Known rows, with every way that one mark hangs from another:
J994{J637{J231 J960}}: 0.659; -1.375; -0.364; 0.768; 3.033; -1.217; 2.231; -0.940; 2.853; 1.146; -2.272; 0.285; 0.280; -0.931; 0.657; 0.203; -1.213; 0.142; 0.092; 1.728; -3.289; -0.364; 1.569; -0.768; 1.746; 0.846; -0.565
J423{J59{J637{J219{J313} J778 J960}}}: -0.196; 1.138; 0.747; 3.188; -4.936; -0.376; -0.939; -0.062; -1.031; -1.330; 1.350; -0.139; -0.758; 0.288; -0.309; 0.047; -1.070; -0.119; -2.636; -0.861; -1.519; 0.848; 2.106; 0.194; 0.476; 0.585; -0.175
J59{J637{J219{J313} J960{J423} J994}}: -0.453; -0.373; 0.292; -0.630; -2.493; 0.328; -0.733; 0.303; -1.979; -0.616; -0.712; -0.621; 0.172; 0.201; -0.196; -0.299; -0.876; -0.073; 0.515; -1.663; -1.368; 0.281; -0.129; 0.012; -1.460; -0.330; -0.323
J231{J637{J994}}: -0.351; -0.305; 0.329; -0.017; 2.555; -0.198; 0.114; 0.272; 1.231; 2.289; -0.676; 1.082; 1.170; -0.578; 2.064; 0.079; 0.246; 0.570; -1.481; 0.376; 0.557; -0.714; -1.584; 0.283; -1.190; 0.974; 0.370
J423{J59{J637{J219 J231 J778{J313} J960 J994}}}: -0.300; 0.928; -0.255; 2.106; 0.515; -0.595; -0.322; 0.057; 0.800; -2.453; 1.100; -1.018; 0.084; 0.135; -1.165; 0.037; -1.120; 0.924; 0.676; 2.978; -0.039; 0.215; 1.770; -0.155; -0.174; -0.116; -0.178
J637{J960}: 0.408; -1.146; 0.629; 0.241; -0.683; -0.839; 0.959; -1.200; 0.031; 0.745; -1.241; 0.442; 0.583; -0.534; -0.454; 0.964; -1.379; -0.920; -1.454; -6.945; -3.555; 0.217; -1.010; -0.282; 1.188; 0.769; -0.045
J59{J423 J637{J219{J313} J231 J778 J960 J994}}: -0.675; 0.149; 0.493; -0.803; -0.438; -0.009; -0.153; -0.270; 0.684; -1.875; 0.610; -2.256; -0.072; 0.544; -1.502; -0.901; -1.086; 1.421; 6.925; 2.495; 0.018; 0.280; 1.282; -0.340; -1.956; -1.554; -0.120
J219{J313{J778{J637{J231 J960{J423} J994}}}}: 0.229; 0.681; 0.271; -1.493; -1.441; 1.078; 0.238; -0.250; -0.298; 0.855; 0.246; 0.021; -0.655; 0.595; -0.508; -0.636; 0.839; -0.363; -0.331; 1.832; -0.018; 0.246; -0.390; -0.275; -0.004; -0.430; 0.874
J960{J423{J59}}: 0.308; 1.163; 2.190; 0.493; -2.544; -1.719; 1.835; -0.990; -1.707; 1.718; 1.468; 0.245; 0.200; -1.002; -1.846; 1.351; -2.483; -0.887; -6.392; -8.193; -2.286; 0.206; 0.909; 0.101; 0.467; 1.107; 0.107
J313{J219 J778{J637{J231 J960{J423} J994}}}: 0.786; 0.589; -0.783; -2.421; 1.885; 0.871; 0.233; 0.130; -0.556; 0.182; 0.249; 0.599; -0.072; 1.112; 0.312; -0.224; 0.494; -0.918; -0.946; 1.887; -1.186; -0.560; -0.013; 0.695; 0.897; -1.088; 0.925
J231{J637{J219 J778 J994}}: -0.840; -0.445; 0.125; 1.004; 1.829; 0.569; -1.329; 0.880; 0.512; 0.868; 0.608; 0.493; 0.807; -0.011; 1.217; 0.157; 1.456; 1.078; 2.504; 1.227; 3.843; -0.388; -1.809; 0.687; -1.677; 0.175; -0.064
J994{J637{J219 J960{J423}}}: 0.207; -1.052; 0.718; 0.190; -1.287; -1.407; 0.450; -0.169; -0.976; 0.923; -1.173; 0.247; 0.463; -0.515; 0.441; 0.552; -0.987; -0.833; -1.824; -3.113; -2.261; 0.181; 1.044; 0.057; 1.056; 0.145; -1.058
J313{J219 J778{J637{J231 J994}}}: 0.533; 0.783; -1.679; -1.136; 0.841; 1.307; -0.750; 0.581; -0.025; 0.637; 0.759; 1.248; -0.685; 0.858; 0.843; -0.607; 1.634; -0.604; -0.036; 4.127; 0.100; -0.775; -0.665; 0.530; 1.288; -0.531; 1.356
J994{J637{J231 J778{J313} J960}}: -0.044; -0.950; -0.612; 1.179; 1.867; -0.576; 1.194; -0.605; 3.081; -0.518; -0.622; -0.398; -0.040; -0.295; 0.695; -0.330; 0.115; 0.749; 3.037; 3.894; 0.034; -0.061; 1.455; -0.817; 1.213; 0.170; -0.195
J231{J637{J778{J313{J219}} J960{J423} J994}}: -0.622; 0.214; 0.666; -1.598; 1.790; 0.491; -0.361; 0.343; 0.010; -0.370; 0.299; -0.036; 1.209; 0.646; 1.639; -0.018; 0.386; 0.391; -0.218; -1.726; 1.807; -0.143; -0.886; 0.791; -1.779; -0.451; 0.292
J231{J637{J219 J778{J313} J960 J994}}: -0.846; -0.316; -0.187; 0.043; 1.686; 0.426; -1.977; 0.808; 0.414; -1.134; 0.287; -0.097; 1.101; 0.554; 1.378; -0.033; 1.468; 0.731; 2.527; 0.746; 3.372; 0.062; -1.650; 0.563; -1.281; -0.433; -0.172
J59{J637}: -0.217; -0.367; -0.327; 1.959; -2.370; -0.336; 0.255; -0.342; 0.245; 1.072; -0.008; 0.708; -0.439; -0.806; 1.911; -0.418; -0.762; -0.052; -2.231; -0.173; -1.579; -0.347; 0.523; -0.193; 0.692; 1.488; 0.539
J960{J637{J219}}: 0.024; -0.669; -0.169; 1.420; -3.688; -0.597; -0.439; 0.313; -1.960; 1.102; -0.280; 1.459; -0.928; -0.816; 2.134; 0.247; 0.066; -0.687; -3.959; -1.963; 0.021; -0.015; -0.308; 0.261; 0.956; 0.640; -0.537
J219{J313{J778{J637{J231 J960{J423}}}}}: 0.410; 0.832; 0.145; -0.805; -2.640; 0.952; 0.287; -0.474; -0.393; 0.835; 0.620; 0.384; -1.255; 0.397; -0.284; -0.561; 0.890; -0.769; -1.856; 0.679; -0.351; 0.375; 0.108; -0.169; 1.150; 0.167; 0.948
J778{J313{J219} J637{J960 J994}}: 0.320; 0.599; -1.560; -1.916; -0.731; 0.439; -1.930; 0.804; -1.123; -1.920; -0.926; 0.374; 0.529; 0.951; 1.678; -0.935; 0.886; -1.390; -1.967; -0.169; -1.570; -0.249; -1.179; 0.159; 0.495; -0.828; 0.731
J219{J313{J778}}: -0.363; 0.774; 0.171; 0.376; -6.927; 1.428; -1.269; -0.213; -1.287; 1.732; 1.554; 1.383; -1.693; 0.092; -0.406; -0.287; 1.505; -0.751; -0.841; -2.258; 0.750; 0.627; -1.674; -0.229; 1.104; 0.912; 1.341
J231{J637{J219 J994}}: -0.373; -0.253; -0.264; 0.175; 1.707; 0.068; -1.333; 0.882; -0.001; 1.439; -0.355; 1.042; 0.830; -0.476; 1.462; 0.241; 0.909; 0.329; -0.101; -0.126; 1.734; -0.504; -1.991; 0.542; -0.864; 0.721; -0.084

Rows:
-0.442; -0.313; 0.663; -0.968; -0.197; 0.686; 1.072; 0.256; -1.189; 0.400; 0.478; -0.604; -0.802; -0.237; -0.847; 0.064; 0.155; 0.946; 1.902; 1.208; 3.321; 0.007; 0.050; -0.049; -2.156; -0.865; -0.680
J960{J423 J637{J219{J313} J231 J778 J994}}
0.683; -0.458; -1.499; -0.082; 4.117; -0.189; -0.034; 0.480; 0.963; 0.074; -0.974; -0.057; 0.278; -0.400; -0.380; -0.182; 0.654; 0.096; 1.795; 3.391; 0.148; -0.866; -0.843; -0.383; 0.127; -0.110; -0.090
J778{J637{J219 J231 J994}}
0.573; -0.667; 1.127; -1.377; 2.822; -1.203; 1.479; -0.348; -0.368; 0.764; -1.731; -0.607; 1.795; 0.167; 0.616; 0.076; -1.306; -0.577; -2.143; -1.331; -2.882; -0.403; -0.213; -0.001; -1.017; -0.810; -0.046
J778{J637{J960{J423} J994}}
0.317; -0.003; -0.203; 0.571; -1.823; -0.123; -1.175; 0.143; -1.025; 0.284; 0.713; 0.756; -0.261; 0.741; 1.247; -0.167; 1.159; -1.129; -1.513; 1.360; 0.028; 0.140; -0.364; 0.564; 1.874; -0.434; 0.559
J313{J778{J637{J219 J960}}}
0.481; -0.738; -0.065; 0.302; 2.696; -0.747; 2.611; -1.302; 1.404; -0.009; -0.898; -0.592; -0.020; -0.897; 0.124; 0.096; -2.199; 0.141; -1.569; -0.569; -2.972; -0.419; 1.820; -0.472; 0.665; 0.945; -0.078
J59{J637{J231 J960{J423}}}
0.045; 0.759; -0.582; -0.396; -2.382; 1.460; -0.645; 0.185; 0.199; 1.203; 0.619; 0.677; -1.183; 0.430; -0.056; -0.985; 1.797; -0.111; 0.722; 4.204; 1.054; 0.053; -1.002; -0.397; 0.328; 0.112; 1.255
J219{J313{J778{J637{J231 J994}}}}
0.804; 0.785; -1.646; -3.145; 2.981; 0.257; 0.005; 0.302; -0.095; -2.015; -0.909; -0.408; 0.341; 0.528; 0.026; -0.638; 0.154; -0.977; -1.278; 0.337; -1.298; -0.557; -0.141; -0.121; 0.380; -0.841; 0.476
J778{J313{J219} J637{J231 J960{J423} J994}}
0.536; -0.146; -1.287; -0.357; -0.963; 1.176; -0.758; -0.532; 0.023; -0.942; 0.012; 0.170; -1.577; 0.037; -2.609; 0.500; 0.952; -0.601; 2.886; -2.028; -0.021; 0.607; -1.018; -0.435; 2.142; 0.345; -0.065
J637{J219{J313{J778}} J231 J960}
-0.092; -0.123; -1.303; 1.543; -1.685; 1.819; -0.843; -0.172; 0.632; -0.611; 1.431; -0.124; -2.054; -0.413; -3.163; 0.368; 1.818; 0.499; 5.681; -1.618; 3.286; 0.351; -1.317; -0.633; 0.862; 0.665; 0.055
J637{J219{J313} J231 J778}
-0.290; 0.833; -0.045; 2.826; 0.720; -0.565; 0.188; 0.157; 0.972; -0.825; 1.441; -0.600; -0.131; -0.307; -1.204; 0.179; -1.109; 1.202; 0.675; 3.329; 0.260; -0.118; 1.659; -0.086; -0.493; 0.377; -0.107
J423{J59{J637{J219 J231 J778 J994}}}
-0.306; 1.580; 1.635; 1.564; -5.281; -0.508; 0.212; -0.225; -2.277; 0.153; 2.274; -0.270; -0.825; -0.305; -1.209; 0.320; -1.330; -0.286; -4.303; -4.053; -0.196; 0.596; 1.875; 0.341; -0.291; 0.695; 0.013
J960{J423{J59{J637{J219{J313} J778}}}}
-0.793; -0.107; 1.199; -1.133; 2.831; -0.098; 0.222; 0.021; 0.737; 0.034; 0.174; -0.503; 1.626; 0.359; 1.509; 0.056; 0.153; 0.862; 0.357; -0.548; 2.280; -0.088; -0.846; 0.493; -2.160; -0.415; 0.166
J231{J637{J778{J313} J960{J423} J994}}
0.639; 0.138; 0.193; 0.333; -0.630; -0.890; 0.982; -0.297; 0.166; 0.016; -0.905; -0.118; -0.644; -0.528; -1.377; 0.350; -1.114; -0.376; -1.636; -0.452; -2.483; 0.431; 2.440; -0.422; 1.498; 0.497; -1.084
J994{J637{J219{J313} J231 J960{J423{J59}}}}
0.222; -0.415; -0.139; 0.692; 0.820; -0.382; -0.819; 0.063; 0.052; 0.541; -0.862; 1.171; 0.450; -0.330; 1.762; 0.596; 0.241; -0.527; -2.990; -3.318; -0.493; -0.009; -0.781; 0.685; 1.019; 1.142; -0.459
J231{J637{J219 J960}}
0.956; -1.076; -0.573; -0.738; 6.316; -0.730; 1.851; -0.489; 2.380; 0.113; -2.312; -0.536; 1.237; -0.166; 0.121; -0.078; -0.795; 0.109; 0.796; 3.171; -2.685; -0.798; -0.192; -0.591; -0.082; -0.387; -0.028
J778{J637{J231 J960 J994}}
0.396; -0.159; 0.402; -1.578; -0.699; -0.062; -0.638; 0.494; -2.061; -0.337; -1.250; -0.524; 0.668; 0.531; -0.352; -0.197; -0.011; -0.963; -0.910; -1.835; -1.421; 0.154; -0.907; 0.126; -0.878; -0.975; -0.394
J778{J637{J219{J313} J960{J423} J994}}
-0.426; 0.260; 0.942; 1.308; -3.070; -1.305; -0.483; 0.170; -0.885; -1.107; 0.896; -0.535; 0.151; 0.191; 0.039; 0.226; -0.395; -0.235; -0.664; -0.904; 0.432; 0.710; 2.082; 0.173; 0.634; -0.459; -0.838
J994{J637{J219 J778{J313} J960{J423{J59}}}}
-0.108; -0.505; 0.830; -1.379; 3.028; -0.533; -0.096; 0.295; -0.562; 0.776; -0.982; 0.169; 1.599; -0.139; 0.855; 0.748; -0.410; -0.034; -1.293; -3.249; 0.131; -0.229; -1.165; 0.768; -1.329; 0.021; -0.632
J231{J637{J219 J960{J423} J994}}
-0.454; 0.073; -0.037; -0.759; -0.280; 0.967; -1.960; 0.832; -0.487; 0.523; -0.378; 0.841; 0.400; 0.643; 1.317; -0.165; 1.429; 0.072; 0.287; 0.951; 1.445; 0.235; -1.798; 0.685; -0.743; -0.066; 0.010
J231{J637{J219{J313{J778}} J960 J994}}
0.072; 0.024; -1.354; 1.064; -2.100; 0.591; -0.692; 0.384; 0.827; 1.032; 0.123; 1.037; -1.664; -0.507; -0.081; -0.499; 1.510; 0.062; 1.658; 4.374; 0.919; 0.058; 0.698; -0.479; 2.048; 0.805; -0.103
J994{J637{J219{J313{J778}} J231}}
-0.667; -0.385; -0.931; -0.203; 3.387; 0.833; 0.367; -0.244; 2.621; -0.729; 0.965; -1.006; 0.172; -0.347; -2.189; 0.006; 0.980; 1.687; 7.456; 2.422; 3.865; -0.435; -1.922; -0.968; -1.158; -0.297; 0.724
J637{J231 J778{J313} J994}
-0.172; 0.777; 0.127; 2.155; -0.325; -0.083; -0.043; -0.004; 0.618; -1.731; 0.671; -0.940; -0.305; 0.257; -1.427; 0.023; -1.145; 0.938; 0.824; 2.627; -0.928; 0.413; 1.711; -0.207; -0.527; -0.002; -0.280
J423{J59{J637{J219{J313} J231 J778 J960 J994}}}
-0.263; 1.427; 0.919; -0.686; 0.490; -0.462; 1.673; 0.114; -0.711; -0.592; 1.561; -0.499; -0.336; -0.086; -0.101; 0.128; -1.238; 0.713; -2.993; 1.570; 1.635; -0.162; 1.972; 0.264; -1.482; -0.738; -0.126
J960{J423{J59} J637{J231 J778{J313{J219}} J994}}
0.321; -0.468; 0.661; 1.506; 1.965; -1.311; 1.725; -0.483; 1.189; -0.252; -0.023; -0.822; 0.116; -0.348; -1.305; 0.722; -1.203; 0.459; 1.116; 0.861; -0.613; 0.175; 2.812; -0.100; 0.851; -0.156; -1.240
J994{J637{J219 J231 J778 J960{J423{J59}}}}
-0.642; -0.414; 0.314; 0.117; 0.535; 1.122; -1.642; 0.725; 0.151; -0.152; -0.376; 0.123; 0.616; 0.717; 0.859; -0.029; 1.368; 0.769; 2.647; 0.210; 2.323; 0.282; -1.678; 0.539; -1.761; -0.247; -0.306
J231{J637{J219{J313} J778 J960 J994}}
-0.150; -0.330; -0.271; -2.718; 4.086; 0.844; 1.123; -0.595; 1.010; -1.956; 0.202; -1.582; 0.642; 0.441; -2.852; 0.554; -0.417; 0.684; 5.429; -2.656; 1.167; -0.154; -1.059; -0.369; -1.322; -1.261; 0.221
J637{J231 J778{J313{J219}} J960{J423} J994}
-0.467; -0.092; 1.211; -1.547; -3.980; 0.025; 0.008; 0.609; -3.640; 1.293; -0.221; 0.374; -0.400; -0.363; 0.471; 0.100; -0.337; -0.320; -2.789; -2.809; 1.017; 0.176; -0.693; 0.290; -1.826; -0.498; -0.597
J960{J423 J637{J219{J313} J994}}
0.909; 0.540; -0.950; -1.294; 2.494; -0.785; 1.043; -0.632; 0.821; -1.425; -0.582; -0.547; 0.012; -0.296; 0.175; -0.474; -0.194; -0.886; -3.135; 0.156; -1.061; -0.236; 0.785; -0.515; 1.612; 0.138; 0.399
J778{J313 J637{J231 J960{J423}}}
-0.387; -1.012; 0.166; 1.727; -3.872; 0.189; -0.987; 0.235; -0.240; -0.048; -0.502; 0.138; -0.483; 0.302; 0.555; -0.201; 0.783; -0.072; 2.526; 0.206; -0.005; 0.692; 0.563; -0.150; 0.611; -0.174; -0.718
J994{J637{J219{J313} J778 J960}}
